What can hang from each mark:
Z341: Z667 Z980
Z749: Z927
Z667: Z341 Z823 Z927
Z169: Z987
Z892: Z341
Z927: Z667 Z749 Z980
Z706: Z321 Z341 Z464
Z980: Z341 Z823
Z987: Z169
Z464: Z706 Z892
Z12: Z169
Z849: Z169 Z321
Z823: Z980
Z321: Z12 Z706 Z892

Known rows, with every way that one mark hangs from another:
Z980{Z341{Z667} Z823}: [ 10  17   4  -3  -2   8  16   9 -16   6  23  -5 -23  -1   2 -19   0 -11
  15  -5  -2   8  -2 -18   8 -10 -18   8 -17   1 -15  15  -6  -6   4 -11
  -8  43 -10]
Z892{Z341{Z667{Z927{Z749 Z980{Z823}}}}}: [ 41 -28  24 -51  -3  13  -1  18   1   1  31 -49   1 -39  21  17  12  19
   6 -26  16  51   8  -3  18 -11  -9   8  25  15   3 -15  -8  26 -24 -20
 -44  42   9]
Z749{Z927{Z980{Z341{Z667}}}}: [ 12 -11   6 -15   4  23   0   7  -9  10  26 -25 -25 -16  17   1  10   4
  19   0   2  28   1 -11  12  -8   0   1   0  11  13 -19  -7   2  -4 -23
 -24  49  -4]
Z892{Z341{Z667{Z823 Z927{Z749 Z980}}}}: [ 43 -29  22 -50  -4  16  -3  26   1   3  27 -53   9 -41  20  27  10  19
   7 -20  20  51  10   0  21 -13  -2  11  34  17   7 -23  -7  26 -19 -16
 -41  36   7]
Z980{Z341{Z667{Z927{Z749}}} Z823}: [ 28   4  23 -32 -10  24   0  15   0   8  30 -26 -16 -29  17  -2  17   4
  22 -14  14  41  -9 -15  33 -17  -8   9 -15  16   4   5 -16  23  -7 -23
 -29  56  -5]
Z321{Z12 Z706}: [-35  33 -22  43  -2 -20   0 -11  -2  -8 -36  36 -17  27 -21  -5  -9 -11
   3  37  -6 -26 -17  13   2   7  30 -16 -22  10   3  24  17 -11   6   0
  14 -35 -17]
Z706{Z321{Z12} Z464{Z892{Z341}}}: [-30 -22 -28   4  24 -13 -21 -54  27  -7 -37  29  74  28 -19  -5 -12  -6
 -28  -2 -16 -36  26  27 -25  24  18  -5 -15 -60   0  -2   1 -36   9  22
  25 -33  10]
Z823{Z980}: [-11  27  -3  15   0 -13  23  16   6 -13 -18  16 -23  14  -9 -18  12  -4
   8  18  11 -25 -10 -16  18  -7  10   2  -3  -3   7   1  13 -18  13 -22
  -7   7 -16]
Z980{Z341}: [-13  31  -3  19  -3  -3  10 -11   2  -1  -9  25 -20  15  -9 -21   7 -11
  10  12   3 -13  -1  -9   6  -6  13 -10 -30  -5   4  14   1 -19  12 -18
   3  17 -20]
Z706{Z321}: [-18  30  -8  24  -6 -15   7 -23  14  -5 -34  35  14  22 -10 -15  -1 -13
  -8  20  -4 -36   4 -16   4   2  18 -22 -13   1   3   6   8 -29   5  -4
  14 -15 -16]
Z849{Z169{Z987} Z321{Z706 Z892{Z341}}}: [ -34   12    4   51   -8  -21  -51  -16    8    6  -30   38   -9   13
  -10   11  -15   15  -23    7  -20  -28  -16   27  -18   44    1   -3
    5   -8   -8   32    2    8   12   17   48 -114    3]
Z823{Z980{Z341{Z667}}}: [  4   9  -1  -6   5  13  10  20  -9  -2  20  -6 -29   3   3 -18  18   3
  20   0   0   0 -14 -23  19 -12 -16  12 -12  -8   0   6  -3 -10  16 -17
 -16  34  -3]
Z849{Z169 Z321{Z12 Z706{Z341 Z464} Z892}}: [-50 -22 -20  46   7 -15 -46 -34   7  -5 -48  47  29  18 -13  21 -28   7
 -12  13 -39 -28 -10  38 -21  39   6   2 -14 -11   6  23  -6  15   1  45
  52 -93  17]
Z341{Z667}: [ -4  24  -2  15  -6  -8  17   3   0   3  -8  15 -23  13  -4 -13   9  -5
  -2  21  -4 -12 -10  -2  -2  -8   2 -14  -1  12  -4  -1  14 -13   5  -1
  -1   3 -13]
Z321{Z12{Z169} Z706 Z892{Z341}}: [-29   0 -11  47   4 -22 -33 -18   4 -10 -29  33   1  24 -22   4 -20  -8
 -13  14   2 -25 -10  35 -29  27  19 -16 -11  -6  -9  30  13   2   1   9
  27 -68 -12]
Z706{Z321 Z341{Z667 Z980} Z464}: [ 10 -35  -8 -18  16   4  -2 -21   3  11   9   9  41   6   6   8  -9  11
 -17 -18 -17 -18  15   3 -31  -2 -24   1  19 -10 -14 -20 -12 -15  -2  38
  13  -7  35]
Z927{Z667{Z341} Z980{Z823}}: [ 22  -9   0 -11  -1  14  27  12 -24 -15  32 -33 -11 -25   8  -4 -19 -12
  21 -16  19  35  11 -29  14   0  -5   5  -7  10   7  -8 -10  14 -11 -34
 -24  55 -10]
Z849{Z321{Z12 Z892{Z341}}}: [-31   1 -14  39   4 -22 -19 -22  10  -7 -40  29  11  25 -19  -9   2   1
 -15  12 -33 -24  -7  16  -8  21   9 -16 -20 -16   9  17   6  -9   5  25
  31 -48  -5]
Z892{Z341{Z667{Z927{Z749}}}}: [ 21 -10  18 -29  -5   6 -12   2  19   4   8 -10  -6 -19   9   8  29  23
  -3  -4   9  31  -6  13   9 -10   5 -10   9  14   9 -11   3  11  -7 -11
 -24  11   2]
Z849{Z169 Z321{Z706 Z892}}: [-37  20   1  56 -17 -25 -36 -20   6   1 -44  37  -9  19  -6   3 -15   4
  -6  20 -25 -31 -18  13  -2  27   7  -6  -3   5   2  36   6   2   0  15
  38 -84 -12]
Z823{Z980{Z341{Z667{Z927}}}}: [ 11   6   9 -20  -2  20   2  27  -4  -5  26 -20 -25 -12  15  -8  30   9
  26  -5  10  19 -16 -26  36 -20 -14  17 -18  -2   6  13  -9  10  12 -22
 -24  44  -1]
Z321{Z12 Z892}: [-30  25 -20  41  -5 -23   0  -3   4 -10 -41  30  -7  22 -19 -11 -10 -15
  -4  36 -13 -28 -14   9  -3  10  25 -11 -21  -4   7  16  10 -13   9  11
  17 -29 -24]
Z464{Z706 Z892}: [-21  13  -4   8   5 -13 -10 -43  19  -2 -17  17  27  35 -14 -23   0  -7
 -21  -8   6 -27  20  20 -24   3  11   1  -3 -32   0   3  14 -45   8 -14
  13 -17  -7]
Z706{Z321 Z341 Z464{Z892}}: [-13 -29 -10   3  19 -10 -17 -59  28  -3 -22  32  71  21  -4 -10 -14   0
 -26 -19  -2 -34  35  20 -38  18   1   2   0 -38  -4 -15 -12 -38   2   9
  30 -18  21]
Z980{Z341{Z667{Z927}} Z823}: [ 17  14  15 -16  -8  15   8  18 -11   2  30 -20 -20 -15  15  -9  12  -5
  22 -10   7  27  -4 -22  22 -17 -15  13 -24   7  -7  22 -12  14  -1 -15
 -15  52  -8]
Z892{Z341{Z667{Z927{Z749}} Z980}}: [ 30 -19  18 -46  -4  10  -7  15   9  14  21 -28  -8 -23  13  15  31  27
  -3 -14   5  34  -6   8   5 -21  -5  -3  23   9   3 -16   0  14  -9   4
 -29  14  13]
Z667{Z341 Z927{Z980}}: [ 11  10   8  -4 -11   8   6   7   0  -9   8 -10  -4 -18  11   8   5  -2
  22   0  17  18   2 -20  27 -11  12  -1 -19  11  20   2 -11  14  -2 -27
 -13  34 -11]
Z849{Z169 Z321{Z12}}: [-62  45 -26  38 -12  -9   6  -1   6  -8 -64  43  -9  24 -22  -2  18 -26
   0  51 -36 -33 -25 -10  32   9  31 -29 -41   5  21  15  26  19  11  24
  30 -46 -20]
Z12{Z169{Z987}}: [-28  56   4  46  -6  -4  16  11  12  -2 -25  41 -25  14 -21 -11   6 -34
 -12  30  29 -43 -20   2  -3  12  26 -31 -18  15  -5  -4  24  14  22 -12
  26 -38 -24]
Z980{Z341 Z823}: [ -1  30   3   9  -3  -2  19   0  -8  -3   4  10 -21   6  -5 -23  -4 -18
  15   0   6  -5   6 -17  10  -6   1   4 -27  -5  -7  20  -5 -13   6 -21
  -2  36 -19]
Z321{Z12{Z169} Z892{Z341{Z980}}}: [-20   0 -13  19   5 -12  -7   5   0  -4 -20  14   0  16 -19   3  -4 -16
 -14  10  -6 -24  -9  17 -22   9  12 -17  -5 -16  -7   9  15   8   4  28
  16 -40  -7]
Z892{Z341{Z667{Z823 Z927} Z980}}: [ 33 -12  14 -38  -5   4   7  36 -11   9  30 -39  -6 -20  14  16  12  14
   3 -17   5  27   8  -3   4 -22 -18  18  26   1 -15   0  -1  12  -6  13
 -18  23   8]
Z987{Z169}: [-24  55   3  41  -8  -8  22  -3  11  -4 -25  30 -21  21 -22  -7  -6 -26
  -4  38   9 -33 -17  -6  15   9  19 -13 -15  17  -2  -4  17 -12  16  -9
  17 -16 -20]

Rows:
[ -2 -24 -20   7   0  -3 -16  -2  -9  -3  -9   4  44   5  -3   6 -23  -8
  -6   2 -27  -8   3  -5 -10  12 -14   9   2   0 -10   5 -12  -3  -5  33
  23 -15  11] : Z706{Z321{Z12 Z892} Z341{Z667{Z823}}}
[ 13  -1   0  -4  -4  17  11  -7   5  -6   8   0 -12 -17  -2  -4   5   0
  13   4  19  28  -8  -6  15   0  17 -16 -14  18  24 -21  -3   8  -1 -32
 -18  28 -14] : Z927{Z667{Z341} Z749}
[ 16 -21  -1  -9   2  23  11   3  -9  -8  24 -28 -18 -29  14   6  -4   0
  21   0  20  44   5 -13  15   2  14  -5  -3  17  31 -32  -6  13  -9 -39
 -26  49 -12] : Z749{Z927{Z667{Z341} Z980}}
[ -8 -32 -21   1  20   0  -9  -9 -14  10   6   9  12  10  -6  18 -17  12
  -6  -1 -20  -9  -5  32 -33   2 -12   7  10  -2 -14  -2  -4   3   0  42
  14 -26  35] : Z321{Z12 Z706{Z341{Z667 Z980} Z464}}
[-21 -24 -26  -1  10  -4 -31 -37   3  -2 -15  17  58  29 -12   0 -19   0
 -22 -15 -30 -26  10   4 -31  11  -6   2  -1 -23   0  10  -7 -27   0  36
  27 -44  27] : Z464{Z706{Z321{Z12 Z892} Z341{Z980}}}
[ 25  11  12 -23 -13   5  20  44 -13   9  21 -35 -14 -19  15  13  10   0
  11   0   8  17  -4 -15  19 -28 -10  15  18  15 -10  -1   1  17  -5  10
 -16  28  -2] : Z341{Z667{Z823 Z927} Z980}
[-31 -29 -25  -2  23   5 -12 -37  17  -2 -24  24  76  22 -15   4  -7 -25
 -26 -12  -5 -43  18  17 -33  14   7 -12 -13 -39  -5 -18   1   0   3  38
  35 -28  25] : Z706{Z321{Z12{Z169}} Z341{Z980} Z464{Z892}}
[ 13  12   3  -6  -1   0  27  44 -13  -3  11 -19 -19  -4   0  -5   3  -3
  15   8   9  -4  -7 -21  24 -13 -15  21  18   3  -8  -5   7  -4   8 -11
 -15  25  -9] : Z341{Z667{Z823{Z980}}}
[ 24  -4  17 -27 -11  15   3  15   8   3   9 -31  -8 -28  19  15  20  12
  10   3  15  33 -10  -7  28 -17  10 -10  14  31  20 -24  -1  26 -14 -17
 -37  28  -2] : Z341{Z667{Z927{Z749 Z980}}}
[ 19 -20   1 -33   7   9   4   7 -17  12  33 -21  17   6   2   6  -6   6
  -9 -29  -5   8  18   4 -26 -16 -31  21  31   0 -18 -10   0 -11  -3  18
   0  11  25] : Z464{Z706{Z341{Z667{Z823} Z980}}}
[-35  20   2  40  -9 -16 -31  -6  14   3 -36  36  -6  11 -13   2   0   3
 -23  13 -22 -29 -13  12  -8  36   6  -9  -3 -14  -1  15   6  10  17  20
  44 -89  -3] : Z849{Z169{Z987} Z321{Z892{Z341}}}
[ 23 -11   2 -24   1  -1  22  19 -21   9  29 -15 -14  -2   7  -5   1   1
   1 -17  -8   8   6 -10 -18 -16 -32  11  19  12 -22  -7  -3   0 -10  15
  -4  30  18] : Z706{Z341{Z667 Z980{Z823}}}
[-37  27  -1  44 -18 -20 -16 -10  11  -2 -49  36  -7  16  -7  -5   0  -5
  -8  26 -28 -31 -14  -1   7  19  10 -14 -11  -1  11  20  10   3   5  18
  33 -60 -19] : Z849{Z169 Z321{Z892}}
[ 14 -14  -1 -21   3  27   9  -5  -3  -5  18 -28 -12 -24   7  -3   5   3
  14 -10  21  39   2 -14  18  -2  17 -13  -5  15  25 -25  -8  12  -9 -36
 -40  44  -6] : Z927{Z667 Z749 Z980{Z341}}
[ -1 -33  -7 -18  22 -12 -17 -47  23   7 -10   8  65  18  -3  -2 -12  10
 -32 -29  -7 -31  38  20 -39  11  -4   6  18 -61 -14 -11  -6 -43   3  21
  17 -24  23] : Z706{Z321 Z464{Z892{Z341{Z980}}}}
[ 24 -47   8 -24  23 -11 -20 -18  -8  16  35 -25  25   3   7   6 -26  22
 -19 -46  -1   2  27  41 -49   8 -36  35  42 -46 -40   5 -11 -23  -9  19
   2 -12  32] : Z321{Z706{Z464{Z892{Z341{Z667 Z980{Z823}}}}}}
[ 16  18   1  -4  -8   0  24  24 -17   6  14  -7  -9  -6  -2   4 -10 -13
  18   0   6  -2   6 -20  12 -16  -4  14   0  -2  -6   2  -6  -4   7  -4
   2  30 -11] : Z667{Z341{Z980} Z823}
[ 12 -35   0  -4  16  -4 -10 -14  -9  15  20   6   6   5   5  13 -19  24
  -9 -18  -6  -6   5  32 -43   0 -24  12  29   0 -21  -7  -9  -8  -4  28
  10 -20  35] : Z321{Z706{Z341{Z667 Z980} Z464}}
[ 22 -11   6 -21  -1  12  27  11  -6 -11  13 -37 -11 -29   7  -1  -9  -5
   6  -7  27  36   5 -14  17   0  13  -6  16  25  14 -28   1  17 -21 -33
 -42  41  -9] : Z927{Z667 Z749 Z980{Z823}}
[  6 -18  -3 -26   9   5  -2 -11  -8  11  24  -4   9  17  -1  -4   7  13
 -14 -23 -12  -1   9  10 -33 -14 -25   4  21  -1 -11  -9   4 -19   0  18
   2  -2  28] : Z464{Z706{Z341{Z667 Z980}}}
[ 24   4  16 -20 -10   6  19  29 -12  -4  23 -39 -12 -23  20   4   4  -3
  13  -6  12  26   1 -20  22 -16 -11   9   9  20  -3   2  -3  22 -15 -13
 -28  43  -4] : Z341{Z667{Z927{Z980{Z823}}}}
[  0 -15  -5  -3  15  -9  14 -12   4   4  -4  20  12   9  -4   2  -8   6
 -10  -6   0 -19  16  18 -32  -5  -1   3  10 -10  -6 -18  -4 -15   3  21
  12  -2  20] : Z706{Z341{Z980} Z464}
[ 15 -29  13  13  -7  -9 -39 -10   0   1  15   2  -3  -4  17   9 -10  29
  -1 -14   1  17  -7  25 -26   6 -20  14  15  20  -9  22 -16   3 -13   5
  10 -27  16] : Z321{Z706{Z341{Z667{Z927}}} Z892}
[ 25  -9   3 -25   2  -4  16  27 -17  13  24 -25  -9  -5   2   6   1   7
  -5 -11  -5   9  10   0 -12 -15 -20  13  33  -4 -22  -7   5  -8  -1  15
  -9  15   6] : Z892{Z341{Z667{Z823} Z980}}
[-47  57  -3  44 -16  -7   2   6  12   3 -45  44 -21  14 -16  -4  14 -18
 -10  37 -14 -39 -25  -9  20  19  21 -24 -22   9   8   6  19  20  22  10
  38 -64 -14] : Z849{Z169{Z987} Z321}
[ 12  -7  -7  -1  -1  14  19   0 -14 -13  19 -18 -10 -16   4  -3  -7  -5
  16  -3  15  26   3 -21  11   1   8  -9  -9  12  19 -15  -5   8  -5 -29
 -19  36 -10] : Z927{Z667{Z341} Z980}
[ 11  -2  10 -12  -3  -3  -4   4   8  -1   9  -3 -11  -4   6  -1  23  15
  -3   0   3  17  -1   7  -1 -10  -3  -6   0   5  -1   6   7   0  -1  -2
  -9   6  -2] : Z892{Z341{Z667{Z927}}}
[ 26   2  22 -33  -7  20   6  12   1  -2  20 -35  -5 -35  18   6   7  -1
  25 -18  26  41   6 -22  40 -14   9   9 -12  14  16  -1 -21  25 -14 -39
 -38  63  -7] : Z667{Z927{Z749 Z980{Z341 Z823}}}
[ 16 -15   5 -13   4  11  27  17 -12 -10  18 -39 -24 -28  15   0 -10  -8
  11   0  25  39  12 -11  13   1  11   1  14  23  16 -29   3  13 -21 -35
 -34  51 -15] : Z749{Z927{Z667 Z980{Z823}}}
[ 21   8  13 -18  -7   8  18  53  -7  -8  17 -33 -16 -20  14   5  15   3
  20   2  18  15  -8 -23  39 -21 -12  27  10   9   0   3   0  15   3 -14
 -23  35  -7] : Z341{Z667{Z823{Z980} Z927}}
